Known rows, with every way that one mark hangs from another
(J448 (J764 J30)): 13.1; -10.9; -42.7; 7.1; 24.0; 13.1; -31.8; -20.3; -14.9; -0.7; 21.2; -5.6; -24.4; -28.8; -4.4; 30.2; 10.2
(J30 (J309 (J150 J764))): -1.7; -6.6; -16.2; -28.2; 18.7; 29.1; -22.7; -3.2; -8.6; -7.6; 12.3; -14.4; -19.2; -20.9; -17.7; 45.0; 17.7
(J792 (J842 (J309 J30 (J150 J764)))): -18.9; 11.9; -3.1; -20.7; 13.1; 24.1; -8.0; -20.4; -11.8; -16.9; 16.4; -26.8; -6.8; -14.1; -1.8; 40.4; 7.4
(J448 (J764 (J30 (J309 J150 J842)))): 22.5; -7.2; -13.5; -13.2; 1.1; 15.4; -29.6; -13.3; -11.5; -1.0; 0.3; -2.2; -22.0; -24.6; -11.1; 49.8; 5.3
(J150 (J764 (J30 J309))): 0.9; -12.4; -21.8; -18.6; 21.4; 21.7; -29.9; -11.1; -13.8; 2.9; 16.9; -3.4; -11.5; -21.4; -14.9; 42.6; 13.3
(J150 J309 J764): 0.8; 0.3; -29.1; -9.0; 41.2; 17.1; -15.9; -9.6; -13.7; 4.7; 20.0; -20.3; -16.1; -31.6; -0.2; 35.3; 8.1
(J30 J309): 11.7; -11.2; -33.3; -6.7; 12.3; 29.6; -24.2; -19.3; -6.8; -16.3; 12.6; -10.9; -17.2; -27.4; -7.5; 20.6; 19.6
(J764 (J30 (J309 J150 J842)) J448): 27.1; -8.4; -13.4; -14.6; 4.0; 20.7; -36.4; -16.7; -10.7; -10.1; -13.4; -1.2; -9.9; -22.0; -8.5; 54.9; 11.2
(J842 J309 J792): -4.3; -5.0; -30.8; 2.3; 7.9; 20.1; -13.1; -31.0; -3.6; -32.0; 17.5; -23.5; -12.8; -28.3; 15.4; 5.0; 13.0
(J150 (J309 J30 J842) J764): 13.0; 7.0; -9.7; -10.4; 32.3; 13.3; -4.9; -12.4; -18.8; 12.8; 10.1; -26.9; -7.2; -27.7; 5.4; 48.4; -5.8
(J309 J150): 8.4; -3.0; -35.5; -9.9; 19.1; 29.4; -13.5; -16.9; -6.2; -18.8; 14.1; -12.1; -20.7; -29.8; -6.8; 28.2; 16.4
(J842 J309): 8.2; -8.1; -36.5; 8.2; 17.3; 24.4; -9.2; -26.7; -9.8; -30.8; 17.0; -14.9; -20.0; -27.2; 6.9; 11.3; 13.1
(J842 (J309 J30) J792): -6.3; 3.4; -18.4; 2.0; 6.5; 22.5; -8.9; -34.1; -7.8; -22.1; 17.7; -31.3; -9.6; -23.8; 9.7; 15.0; 7.5
(J842 (J309 J30 J150) J792): -10.9; 9.6; -8.8; -8.6; 2.9; 25.9; -5.6; -28.2; -6.2; -21.8; 12.7; -31.0; -13.0; -23.0; 0.9; 26.3; 7.5
(J150 (J309 J30 J842) (J764 J448)): 20.7; 4.7; -10.9; -4.6; 36.6; 9.2; -22.6; -12.9; -21.3; 10.2; -1.5; -30.2; -6.3; -23.3; 8.7; 57.4; -1.7
(J30 (J309 (J150 (J764 J448)) J842)): 21.4; -9.9; -11.1; -24.5; 14.2; 19.5; -33.0; -3.8; -11.0; -12.0; -9.6; -15.6; -13.8; -17.2; -3.2; 56.7; 12.4
(J792 (J842 J309)): -2.1; -1.6; -31.4; 1.3; 6.9; 22.9; -13.1; -34.0; -5.3; -35.3; 17.3; -16.1; -7.9; -26.2; 12.8; 6.8; 15.3
(J150 J764): 3.5; -10.8; -38.1; -10.2; 33.5; 21.7; -17.9; -11.6; -11.2; -9.7; 23.0; -15.4; -16.3; -25.9; 0.9; 27.7; 13.0
(J842 (J309 J30 (J150 J764)) J792): -20.2; 8.3; -1.8; -20.0; 12.6; 22.0; -7.4; -17.5; -10.1; -13.6; 17.4; -34.2; -11.8; -17.3; -0.2; 38.6; 5.0
(J30 (J309 (J842 J792))): 14.3; -9.4; -19.0; -14.0; -4.6; 19.4; -21.2; -25.1; 0.1; -20.2; 2.6; -17.1; -4.7; -30.0; 10.8; 17.2; 10.8
(J150 (J764 (J30 J309) J448)): 7.9; -14.7; -23.8; -13.0; 25.3; 18.1; -47.4; -10.6; -16.4; 0.5; 5.6; -6.9; -10.6; -16.8; -10.9; 51.2; 16.6
(J842 (J309 J150) J792): -8.1; 1.6; -20.9; -9.0; 2.9; 23.8; -9.3; -25.7; -0.9; -31.7; 12.8; -22.8; -16.2; -27.5; 5.8; 17.1; 13.8

Rows
20.7; -3.5; -19.0; -4.8; 36.3; 4.3; -30.5; -12.4; -19.0; 11.2; -2.1; -10.8; -4.9; -26.9; 7.8; 57.5; -0.6	(J150 (J309 J842) (J764 J30 J448))
-2.6; -4.4; -24.0; -22.0; 28.8; 22.0; -19.3; -8.0; -12.8; 0.8; 17.1; -3.7; -13.8; -23.4; -14.6; 50.0; 8.9	(J309 (J150 (J764 J30)))
-16.9; -0.1; -13.9; -19.7; 13.1; 20.1; -10.7; -15.6; -4.8; -23.4; 16.9; -25.8; -15.0; -21.8; 4.4; 28.8; 9.7	(J842 (J309 (J150 J764)) J792)
22.8; -15.8; -16.3; -14.3; 18.0; 12.4; -41.0; -11.6; -16.5; -1.1; -5.0; -4.8; -4.9; -17.9; -1.3; 55.0; 7.5	(J150 (J764 (J30 (J309 J842)) J448))
11.9; -6.0; -16.9; -23.4; 21.5; 16.0; -12.6; -8.8; -12.1; -1.0; 6.6; -1.7; -9.0; -24.6; -4.1; 53.4; 1.1	(J309 (J150 (J764 J30)) J842)
-0.7; 6.0; -3.3; -28.7; 12.0; 17.1; -8.0; -13.3; -8.1; -3.6; 8.5; -29.7; -3.3; -22.2; 4.6; 46.5; -1.5	(J309 J30 (J150 J764) (J842 J792))
12.4; -12.7; -30.1; -0.6; 11.5; 17.4; -38.9; -17.9; -14.0; 1.4; 15.9; -5.0; -24.4; -24.9; -13.1; 35.2; 13.5	(J448 (J764 (J30 J309)))
8.0; -2.9; -30.0; -2.8; 44.8; 13.9; -33.0; -9.5; -15.8; 2.7; 9.0; -24.7; -14.7; -27.1; 3.3; 44.1; 12.6	(J150 J309 (J764 J448))
-0.7; 2.7; -9.4; -8.2; 26.5; 22.2; -21.0; -12.9; -18.9; -14.1; 5.6; -30.3; -18.1; -11.0; -4.1; 53.8; 9.4	(J842 (J309 J30 (J150 (J764 J448))))
8.8; 7.4; -10.3; -17.8; 2.2; 21.0; -6.7; -24.5; -4.6; -12.3; 4.2; -26.5; -4.7; -28.3; 6.2; 34.3; 1.8	(J309 J30 J150 (J842 J792))
19.1; 0.6; -11.0; -17.5; 25.3; 17.1; -21.6; -9.1; -16.6; -3.7; -3.3; -25.1; -10.3; -16.6; 0.6; 61.6; 3.0	(J309 J30 (J150 (J764 J448)) J842)
0.0; -2.7; -10.6; -29.3; 11.9; 11.4; -16.5; -13.3; -6.2; -2.8; 7.3; -10.0; -1.4; -26.3; 4.1; 46.3; 0.3	(J309 (J150 (J764 J30)) (J842 J792))
1.0; 6.8; -14.8; -2.9; 12.2; 30.4; -2.3; -23.6; -13.1; -20.5; 12.5; -23.9; -20.0; -21.3; -6.2; 33.9; 8.4	(J842 (J309 J30 J150))
22.9; -6.0; -15.9; -19.3; 0.5; 27.4; -14.3; -14.6; -4.9; -19.0; -2.4; -9.3; -15.6; -27.3; -5.6; 35.9; 11.7	(J30 (J309 J150 J842))
17.1; -13.3; -31.1; -1.7; 15.1; 22.1; -46.0; -21.3; -13.1; -7.3; 2.1; -3.2; -11.6; -22.2; -9.7; 40.1; 19.5	(J764 (J30 J309) J448)
31.6; -14.8; -23.2; -3.4; 7.4; 16.2; -39.1; -21.6; -12.5; -9.5; -8.8; -1.1; -6.4; -23.5; 0.6; 43.0; 10.3	(J764 (J30 (J309 J842)) J448)
-7.1; 4.5; -21.6; -9.7; 3.5; 26.4; -10.3; -28.0; -3.1; -35.8; 11.9; -16.0; -10.9; -24.7; 4.5; 19.2; 16.1	(J792 (J842 (J309 J150)))
9.9; -3.0; -9.3; -25.4; -8.7; 23.2; -18.0; -19.4; 1.4; -20.5; -1.7; -17.3; -7.6; -28.4; 2.1; 29.5; 11.0	(J30 (J309 J150 (J842 J792)))
13.1; 1.3; -19.5; -6.2; 5.5; 16.8; -9.9; -29.7; -6.5; -11.7; 8.9; -26.6; -1.3; -29.1; 14.6; 22.2; 0.9	(J309 J30 (J842 J792))
0.3; -5.4; -17.0; -8.9; 26.0; 17.1; -29.0; -12.3; -17.6; -13.0; 4.6; -10.3; -16.7; -15.1; -5.5; 54.2; 10.8	(J842 (J309 (J150 (J764 J30 J448))))
27.1; -14.0; -23.3; -2.5; 4.5; 11.7; -32.1; -18.6; -13.5; -0.8; 4.6; -2.6; -19.1; -26.0; -3.3; 38.2; 5.2	(J448 (J764 (J30 (J309 J842))))
13.3; -1.4; -17.1; -10.7; 32.7; 8.5; -13.9; -12.3; -17.0; 12.6; 8.9; -7.4; -5.4; -31.7; 3.7; 48.8; -4.3	(J150 (J309 J842) (J764 J30))
12.0; 2.9; -21.9; -4.8; 13.7; 10.9; -11.0; -25.6; -3.7; -7.4; 5.5; -23.5; -4.2; -39.3; 18.6; 20.3; 2.6	(J150 (J309 (J842 J792)))
6.1; -2.4; -26.0; -3.3; 43.3; 9.5; -37.1; -11.0; -19.0; 13.6; 8.5; -13.3; -9.9; -25.9; -2.9; 54.3; 8.4	(J150 J309 (J764 J30 J448))
15.1; -10.8; -16.8; -7.3; -5.6; 7.1; -35.8; -23.5; -7.4; -2.2; 5.4; -10.3; -11.5; -27.2; 5.4; 31.8; 4.8	(J448 (J764 (J30 (J309 (J842 J792)))))
20.0; -7.8; -18.2; -18.0; 25.3; 12.2; -30.1; -8.0; -15.1; -2.9; -4.3; -5.3; -8.5; -20.0; -0.7; 62.4; 4.4	(J309 (J150 (J764 J30 J448)) J842)
-3.3; 3.9; -17.3; -22.0; 29.1; 27.8; -11.1; -8.5; -14.3; 0.1; 18.4; -23.8; -16.3; -19.9; -13.5; 50.0; 7.9	(J309 J30 (J150 J764))
